Each row was made from one walk, in order. Every step used is in the known rows, and no mark comes twice. Write each row's walk.
In the rows, 128 means zero.
Known rows
dirav/reses/bizol: [120 161 113 166  86 156 176 129 118 123 114 178  51 167 124  99 156]
kiluvuv/bizol/tedo/reses: [108 169 114 168 126 141 196 121 134  97 109 175  71 144 134 140 162]
kiluvuv/bizol/tedo: [101 166 119 167 136 116 209 108 134 123 115 153  82 149 137 149 135]
motedov/bizol/tedo: [109 165 125 166 129 124 193  94 118 115 122 132  97 142 124 161 139]
kiluvuv/bizol/reses/dirav/motedov: [113 177 103 160 107 152 143 126 139 121  89 155  72 153 143  99 124]
motedov/bizol: [124 168 103 152 108 118 190 113 103 129 122 142  72 163 121 139 133]
motedov/bizol/tedo/reses/zigaf: [124 160 134 151 112 141 167 120 115 101 107 154  55 150 137 131 180]
bizol/reses/motedov/tedo: [113 177  99 160  86 139 164 138 131 115  95 138 102 134 166 142 122]
dirav/tedo/reses: [128 163 102 153  94 167 158 114 136 106 115 167  66 145 121 123 148]
zigaf/bizol/reses/dirav/motedov/tedo: [108 175 115 179  85 157 149 116 153 121  98 128 116 139 144 125 119]
tedo/reses: [121 174  79 144  86 155 177 126 124 121 112 176  46 158 132 116 146]
bizol/reses/dirav: [118 184  83 154  91 155 144 125 141 138 101 173  50 168 160  96 138]
dirav/motedov/tedo/reses/bizol: [119 161 124 174  83 163 177 134 115  91  94 148  86 138 122 128 161]
tedo/reses/zigaf: [130 166  97 130  82 148 162 135 118 129 103 171  20 168 146 100 161]
zigaf/bizol: [108 167  91 168  92 128 195 120 131 160 124 146  76 169 136 131 133]
zigaf/bizol/reses/dirav/motedov: [108 175  99 172  89 164 135 118 147 136  96 140  88 151 144 102 127]
reses/dirav/motedov: [111 171  74 154  87 164 140 100 133 135  98 131  73 151 127 102  94]
motedov/tedo/reses: [122 175  93 151  83 152 184 124 130 105 112 164  74 146 133 134 138]

Which walk is each row?
[116 161 109 156  89 123 181 128 127 165 115 144  52 178 149 115 150]  reses/zigaf/bizol
[128 154 127 177  96 165 167 131 120 100 105 169  64 152 122 119 186]  dirav/tedo/reses/bizol
[116 167 118 167 119 148 183 108 121  90 116 156  85 137 123 150 166]  motedov/bizol/tedo/reses
[121 163 108 160  85 142 173 139 129 142 109 162  45 171 146 110 174]  tedo/reses/zigaf/bizol
[103 167  82 173 101 163 160 122 128  99  95 144  90 125 151 141 141]  bizol/tedo/reses/motedov
[118 159 126 166  79 150 165 130 135 121 102 134  82 148 137 123 153]  dirav/motedov/tedo/reses/zigaf/bizol
[103 172  91 196 103 172 156 108 154 114 108 161  81 151 143 119 160]  zigaf/bizol/tedo/reses/dirav
[119 179 116 146 117 118 192 146 129 131 106 183  54 169 154 119 152]  kiluvuv/bizol/reses
[113 169  71 159  82 162 149 125 127 123 107 154  75 146 142 107 107]  dirav/reses/motedov
[118 162 117 142 100 151 166 119 129 116 104 163  41 151 146 118 167]  bizol/tedo/reses/zigaf
[104 162 112 180 126 129 176 105 114 106 108 116 115 129 138 165 133]  reses/motedov/bizol/tedo
[112 175  96 164 111 126 169 156 123 122  90 160  75 151 170 125 141]  kiluvuv/bizol/reses/motedov
[125 170 122 174 120 149 140 122 152 115 103 170  73 158 146 109 148]  kiluvuv/bizol/reses/dirav/tedo
[110 170  83 164  85 134 175 123 125 122 101 122 104 136 151 148 101]  reses/motedov/tedo
[105 157 135 172 105 146 172 107 147 134 121 151  78 152 140 122 153]  dirav/reses/zigaf/bizol/tedo
[ 95 164 114 180 113 132 199 100 143 142 124 135 100 147 138 152 137]  zigaf/bizol/tedo
